Each row was made from one path, in order. Every step used is in the known rows, and no mark comes twice. Write each row's path.
Known rows
U/M: [  1  -3  -4   1   1   2   0  -6   3  -6  -8   3  -3  -5   0  -7   4   0
   0   6   5   5  -7 -11  -6 -12   1 -25  -4   5   0  -4  -2   5   5   5
  -4   5   6  -1 -13  24   0   7   1  -3   1   7  15   1  -2  -6  -4]
G/T/R/U/M/W: [  3 -10  15  -8  10  -8  -1  -1  -1  18  -6  -3  -2  -4   2 -10   5   1
   4   6   6   7 -10 -11   8 -12   2 -11 -10   2   5  -7 -10  -2  12  14
 -11  -5   5  14  -5  30  -2   2  -1  12  -2   1  -5  -1  10   6 -10]
T/M: [  2   5  -6 -11  -5  -2  -1   1   0  12 -12   3  -3  -1  11  -6   3   2
  -1   4  -4  -8  -1   1  -5  -8   1  11 -11   4  -1  -4  -5  24   5   5
  -1  -4  -6   2  -9   5  -3   6  -6  -1   0  16  -7  -8  -2 -10   0]
G/T/M/U/R: [  5  -3   3  -2 -10   1  -1  -1  -8 -21  -9  10  -2  -6  10   0   3  -4
   1   6   5   0  -6   7  -3  -3   1  -6 -15   3   0  12  -8  17   2  -8
 -10  -5   5  13   0  11  -3   1  13  15  -4   5 -11  -1   1   4 -23]
R/T: [  5   6  13 -11  -8   1  -3 -12  -8   6   2  -6  -1  -9  12   0   4 -11
   2  -3  -1  -1  -1   0  -4  -8   3   4   6 -12  -6   0 -13   6  -4   1
 -10  -6 -14  -2 -14   2   2  -6   1  -2   4  -4   3  -2   3 -13  20]
L/T/R: [ -2   0  -8 -10   5   3   6  -6  -1  25   6  -6   7 -16   1  -7   6  -7
  10   4   0 -15   1  -1  -8 -17   6 -12  -9 -12   6  -1  -9   7 -18  10
  -5  -8  -2   1 -16   0  -3  -3   5   6  -4  -8   3  -1  16  -9  10]
G/T/R/U/M: [ -2  -6   0   6  11   0  -3  -2   1   1 -10   6   3  -8   5  -2   3   2
   3   7   4   0  -3 -10   4  -4   0 -21 -10   4   4   2   1  14   0  11
 -10   2   7   2  -7  28   7   4  -7   1  -3  -7   3   1   6  -4 -17]
B/T: [  4   1   8 -23  -8  10  -3 -16  -5   5  -5  -2 -12  -9   2  -1   3   6
  -3   8   1  11   3  -4  -3  -1   0  -5   0  -8   3  -1 -14   3  -8   4
  -5   0  -8  -4 -12  -8   3  -9   7  -2  11   6   3   6   9  -6   9]
R/U/G: [ -3   5   8   4  -2   1   1  -6  -4  -5 -11  -1  -4   3  -1   0  18  -5
  14  -3  -9  -3   5 -14 -11  -4   3 -17  -8   4  14  22  16  -5  -1  15
   5   5   6   7   2   4   9  14   2   2   6  -2  -7  -1   6  -5   7]
R/T/B: [  5  18  -3  -6   1   2   3   3  -2   8  13  -5   2  -9  -4  -2   5  -6
 -13  -6  -3  -3   6   4  -7   8   5   7  -4 -10   1  -2 -18   4  -9   7
 -12  -9  -4  -7  -2  -2  -3   1   3  -3  10   5  -4  -2   7 -10  22]
U/G/T/M/W: [  8  -6  11 -14   1  -5  -2  -6  -3  13  -7  -8  -3  -4   5 -11   4   3
   6   3   7  -3 -11   3   4 -15   0   6  -6   3   8  -5 -10   6  20  15
  -2 -12   0  12  -6  10  -8   6  -2   6   2  13 -17  -5   1   6  -1]
U/R/T: [  5   7  10  -5  -9   6  -5 -10  -7  -5   1   3  -1 -12  17  -4   7 -16
  -1  -2   2  -6  -2   9  -5  -9  -1  -5  -1 -10  -4   9 -14  16  -4  -9
  -9  -5 -10   1  -6   7   1  -3   6   5   6  -3   1  -4   6 -11   8]
U/G/T/B: [  3   6 -11  -5   3   7   5  -5  -1  -7   7  -8   1 -10 -16   0   3   4
 -13  -2   2 -12   3   6  -7   7  -1 -10  -4   1  14  10  -2   0  -7  13
  -5 -11  12  -7   6  -6  -1  10   5  -5   9   2 -13   5  -1   4  11]
R/U: [ -1  -1  24  -8  -2  -6   1   6  -5  11 -14   3  -4   6   2   5  10   0
   3  -1 -15   7   5 -20   1   3   5  -5 -14  -1   1   3  -3   3 -12   9
  -6   5  -3   6   2  17   9   1   0   9   1  -3  -4  -5   9  -5   2]
U/G/T: [  3  -9   1  -7  -6   9   0 -20  -5 -15  -8  -9  -2 -11  -2   7   1   0
   5   4   6 -14  -4   8  -5 -10  -2 -18   7   1  15  16   4   5   1   7
  -2  -7   8  -1  -2  -5   7   9   7  -6   1  -6  -8   7  -7   9   6]
U/R/T/M: [  3  10  -7  -6  -7   3  -6  -1  -4   3  -7   5  -2 -11  23  -9   3  -7
   0   3   1 -13   0  13  -2  -7  -3  13  -8  -3  -4   2  -8  33   7  -3
  -5 -10 -12   3 -10   6  -5   1  -7   2   2   9  -8 -10   2 -12  -5]
L/J: [  0   2  -5 -18 -11  -2  -1   0   0   3  -8  -8  -1  -6   6  -3   6   5
  15   6 -18 -14  -1  -7 -16 -17   3 -22  -8  -2   0  -2  -6   6   1   3
 -12  -3 -17   9  -1   1   6  11   9   7  -1   6   6   3  10   2  15]
R/T/G: [  8   6   8  -7   1   6  -6 -18  -6   0   2  -1   3   1  17  15   4  -4
  -2  -9  -4   3 -10  15  -2   2  10   4   0 -11  -6  13  -6  -5 -16   7
  -8  -4  -9  -9  -6  -4  13  -8  -3  -3   2  -9  -9  -5   0 -26   8]
T/B: [  2  13  -7 -10   1   0   8   5   1  10   7   0   0  -4 -14  -3   5   1
 -17  -3  -7  -2   3  -1 -10   8   6  -1 -11  -1   5  -4 -12  -3 -10  11
 -10  -6   5  -3   4   1  -3   6   9  -3   8   9  -2  -2   6  -6  18]
T/M/U: [  0   1  15 -10  -6 -10   3   1 -10 -10  -4  -1  -1   7   7   7   5   4
   8   5  -1  13  -4  -8  -3  -1   8  11 -12   2  -3  -5  -8   2   7   5
 -12  -5   0  17 -11   2  -3  -1   7  10  -8   7 -11  -3  -2  -3  -6]
B/T/M/U/R: [  4   2   5  -6  -8   2  -1  -2 -11 -19  -6  13  -4  -5  10  -2   5  -2
   1   7   6   6  -3   6  -4  -1   0  -3 -16   1   0  12 -11  13   1 -10
  -8  -2   1  13  -1   8  -5  -3  13  16  -1  10  -7  -1   6  -1 -21]
G/T/B: [  4   4  -5 -11   1   6   6  -1   0   1   8  -7   1 -12 -14   3  -2   3
 -19   0   0  -6   2   9  -4   9   2  -3  -4  -2   7   0 -12   5 -11  10
 -11 -10   7  -8   6  -1  -1   4   5  -4   7   2 -10   2   0   4  12]
R/U/M/T: [  6 -11   5 -11  -2  -3  -5 -13   1  -5  -7  -5  -9   1   4   0   5  -4
   5  -2   4   6 -18 -39   4  -2  -2 -14   2  -3  -3   8  -7  -3   2  19
  -4  10   7  -7 -20  14   2   8  -4  -2  -4   0   0   0   4  -2  -1]
R/U/G/T/B: [  1   8  -5  -1   5   5   4  -3  -1  -5   4  -8   0 -10 -13   3   5   3
 -11  -2  -2 -10   3   5  -4  11  -1  -7  -5   0  15  14  -3   4  -8  15
  -7  -8  11  -5   8  -2   2   9   2  -4   7  -1 -15   3   1   3   8]
G/T: [  5 -14  10 -13  -8   5   0 -14  -4  -2  -7  -7  -2 -12  -1   8  -5   1
  -4   5   5  -8  -7   6   0  -5  -1 -13   5  -2   5   3  -6  10  -8   4
  -7  -8   2  -2  -8   2   6  -1   7  -2  -3  -4  -4   4  -6   8   5]
J/L/T/R/U: [ -2   4   5  -7   7  -9   2   9  -4  17  -4   1   3  -3   4  -1  13  -2
  12   2 -14  -7   3 -17   0  -2   0 -11 -16  -7   8   2  -5   9 -21  11
  -4  -1  -4   6  -3   9   6  -5  -7  12  -1 -12  -4  -1  22  -7  -1]
J/L: [  4  17  -5 -15 -17  -9   8   9   1  -3   0   8   1   3   1  -5   8   3
   6   5 -15  -3  -9  -8 -12  -7 -11 -16  -1   2   8  -8  -4   2  -9  -1
  -4  -1   3   0  -3  -2   0  -4   0   3  10   8   7   8  12  -5   7]
J/L/T/R: [ -2   7 -19 -11   3   0   8   2   1  18   9  -1   6 -13   1  -8   7  -6
  12   6  -4 -17  -4  -2  -9 -17  -3 -17  -9 -10  10  -3  -8   6 -18   7
  -5  -9  -1   0 -13  -2  -4  -5   0   9   0  -7   6   3  21  -7   5]
J/L/T: [  1   4 -11 -17  -5  -8   8   2   2   0   7  -6  -9  -5   0  -6   9   0
  16   6 -10  -7  -3 -15  -8 -16 -10 -29  -1 -12   9   0 -10   0 -18   7
  12  -5  -4  -6 -15  -1  -3   1  -6   7   6  -1  11  10   6   0  14]

Which path is each row?
[ -3   4  14  -9   5   1  -3   2  -7  22 -10   5  -1  -6   6   2   9   0
   3   4  -7   4   7  -8   2   3   3  -2 -14  -4   6   3  -8   8 -16  11
 -15   2  -5   6  -2   5   7  -8   2   9   0  -8  -7  -1  23 -11  -5]
B/T/R/U
[ -2   6   0   0  -2   2   0 -12  -8 -22  -5  -4  -4   1   3   1  13   1
  15   3   3   4   2 -10 -11  -8   3  -4  -6   2   9  18   7  -4  14  10
  -2  -3   6  13  -7  -8   1   7   5   4   2   4 -14   5   0  -6  -3]
B/T/M/U/G
[  2  -6  -5  -9   0   9   2  -9  -4  17  -1  -3  13 -16   2   3  -2  -4
  -2   6   6 -19  -6  15  -4  -8   2  -4  -3  -3   6  -1  -6  14  -9   5
 -20 -12   6   2  -6  -1   4  -5   9   0  -4 -11  -5   0  11  -5   0]
G/T/R
[  6   5  15  -4  -9   2  -3  -8 -11 -16   4   1  -2  -9  15   1   6 -14
   2  -3   5   4  -3   4  -3  -5   2  -1  -2 -12  -8   8 -16   8  -4  -9
 -15  -6  -9   7  -8   9  -1  -7   7  10   1  -7  -3  -3   6  -7   3]
M/U/R/T
[ -5   5  -2   5   7   2   2  -7  -5   3  -6  -4   2  -1  -2  -3  21  -6
  19  -3  -5  -9   6 -13 -11  -9   3 -20  -9  -3  16  21  11  -1  -6  17
   4   2   6   6  -3   0   7  11  -2   5   2  -9 -10   1  13  -7   5]
L/T/R/U/G
[ -3   7   2   1  -4  -1   3 -10  -7 -21  -4  -4   0   5   2   1  14  -1
  17   0   1   2  -2  -8 -13  -8   6  -6  -8   6   9  16  11  -6  12  10
  -2   0   7  15  -7  -6  -1  11   6   2   1   5 -13  -1  -2  -4  -2]
T/M/U/G
[  2  -2   3  -4  -5  -1   0   0  -8 -16  -4  10  -4  -4  10  -5   7  -6
   4   4   4   2  -4   1  -5  -6   2 -11 -17  -3   0   9  -9  12   0  -6
  -2  -2   2  14  -3  11  -6   2  10  19  -4   6  -6  -1   4   1 -19]
L/T/M/U/R
[  2   0  12 -11   1  -3   0   0  -5  20  -7   1   2  -1   4   1   9  -7
   4  -2  -8  -4  -4 -21   2   3   6  -1 -10  -4   1   7  -6   1 -12  16
 -17   4   0   4  -6   7   7  -2   0   8  -5  -9 -11  -4  21  -8   1]
M/T/R/U
[  4  -6  17  -8  11  -6  -2  -2  -2  18  -4   0  -3  -3   3 -14   7   2
   6   6   8  14  -8 -12   7 -11   2 -11 -12   0   4  -8 -15  -3  12  14
  -9  -4   3  13 -11  25  -4   0  -1  11   2   5  -2  -1  15   1  -7]
B/T/R/U/M/W
[  5  -1  13  -3 -12   2   2  -2  -8 -18  -5  13  -1  -1   5   2   8  -8
   0   3   0   7  -5   0  -9  -4   6 -17 -15   0  -1  12  -8   0  -5  -8
 -12   1   8  16   1  13  -2   0  19  18  -1   4  -2  -1   8   2 -12]
M/U/R
[  2  -9   8  -3  -3   6  -3 -15  -7 -13 -12  -9  -3  -9  -1   7   4   2
   5   1   1 -10   1  -2  -1  -2  -2 -15   4   0  15  21   7   7  -2  12
  -2  -3   7   0   1   1  10   8   2  -1   3 -11 -13   5  -5  10   0]
R/U/G/T
[ -4   7   2   5   2   3   2  -6  -6   4 -10   0   5   0  -2  -2  17  -5
  14  -3  -5  -8   5 -11 -11  -6   4 -14 -10   4  14  21  13  -3  -1  14
  -1   4   7   9   1   2   7  10   1   3   4  -6 -11  -1  13  -7   2]
T/R/U/G
[  7   2   7 -15   5  11  -7 -21  -5   1  -3   2  -4   0  11  11   3   9
  -5  -1  -2  11  -7  13  -1   6   6  -4  -3  -6   0  11  -5  -7 -17   9
  -2   0  -4 -12  -5 -11  12 -10   1  -3   6  -1  -8   1   4 -21   2]
B/T/G
[  2  -8   7  -5  -7   5   1 -17 -10 -27  -4 -13  -1  -7  -3  12   2   2
   5   3   8  -4  -5   4  -3  -6   1 -13   5  -2  11  17   3  -3   2   7
  -5  -8  10   6  -6  -5   6   3  10  -1  -2  -9 -15   8  -8  11   1]
M/U/G/T
[  1  -1 -10  -5  -4   4  -3 -10  -2  -4 -11  -4  -4  -9   9  -1   2   4
   4   6   5 -18  -2  12  -2  -9  -6   3  -2   4   9   8   4  26   9   8
   1 -11   0   0  -8  -2   1  10  -5  -6   0   6 -16  -2  -9   0  -5]
U/G/T/M
[  8   7  -5 -16  -4   1   4  -3   2   6  11  -8  -3  -2 -13  -1   4  -1
 -15  -8   0  -1  -8 -17  -6  10   4   0  -4  -6   2   0 -19 -12  -8  18
 -12  -3   8 -11  -4  -5  -5   8   5  -6   3   9  -9   0   8  -1  21]
M/T/B
[  3  -3 -12  -8   1   4   0  -9   1  14   1  -3   8 -10   1  -7   3  -9
   6   2  10 -10 -18 -12  -4  -9   5 -11  -3  -4   0   1  -8   2   2  13
 -18   2   9  -2 -19   5  -3   0   6  -4  -7  -5  -1  -2  17 -10   2]
U/M/T/R
[  4  -3  -6 -14  -4   4   1 -10   0  21   2  -4   8  -8   2  -3   3 -10
   4  -2   4 -12 -14  -9  -7  -9   7  -3  -3  -7   0   2 -12  -1  -6  13
 -19  -1   4  -2 -15  -7  -2  -2   9  -1  -6  -6  -6  -5  19  -9  10]
M/T/R
[  0   6  -5 -14   1  11   1  -9  -4  22   0   1   4 -16   4  -6   4  -1
   0   7   3  -5  -1   7  -5  -8   2  -1  -7  -7   5  -3 -11   9 -11   7
 -18  -5  -3   0 -11  -8   1 -14   9   1   4  -3   0   1  21 -13   2]
B/T/R
[ -3   6  -1   2   2   2   0  -9  -5   2  -8  -2   3   0  -1   0  16  -7
  14  -4  -2  -7   0 -16  -9  -5   4 -13  -8   2  14  23  11  -5   0  17
  -5   5   8   6  -1  -3   7  12   3   2   2  -7 -13  -1  13  -7   4]
M/T/R/U/G
[  0   1  14 -15  -5  -5  -1  -5 -12 -12  -3  -2  -8   1   9   7   2   7
   8   6   2  17   0  -6   1   1   5  13 -11  -1  -1  -4 -11   2   7   5
 -12  -6  -3  14 -15  -2  -3  -7   8   9  -4   7 -12   1   3  -6 -10]
B/T/M/U
[ -2   2  15  -6   4  -3   2   5  -6  25  -9   4   5  -2   3   3   9  -5
   4   1 -13  -1   2 -10  -1   2   7  -1 -17  -1   3   1  -2   8 -12  11
 -16   2  -2   9   1  12   7  -3   1  11  -1  -9  -7  -5  20 -10  -2]
T/R/U
[  6  -1   5 -22   1 -12   1   3   0  20   0  -5  -7  -1   8 -17   7   4
  11   5   0  -2 -10  -6   2 -18  -4   1 -10  -5   6 -14 -16   4   9  13
   5 -14  -8  11 -14  10 -13   3  -7  13   2  15  -7  -2   7   3   4]
J/L/T/M/W
[ -1  -2 -11  -2   0  12   2 -13  -4  10  -2  -6  12 -18  -2   1   2  -6
   5   4   7 -20  -5  15  -8 -12   3  -8  -2  -4  12  11   2   9  -2   8
 -15 -10   9   4  -5  -6   5   1  10  -1  -3 -11  -8   1  11  -2   1]
U/G/T/R
[ -4  -3  11  -7   8  -4   1   4  -5  22  -5  -1   2  -3   4  -1  11  -5
  10   2 -11  -3   6 -15   1  -3   5  -7 -16  -7   5   4  -6   7 -20  15
  -5   0  -4   7  -6  13   7  -1  -3  13  -4 -13  -6  -2  18  -8  -1]
L/T/R/U
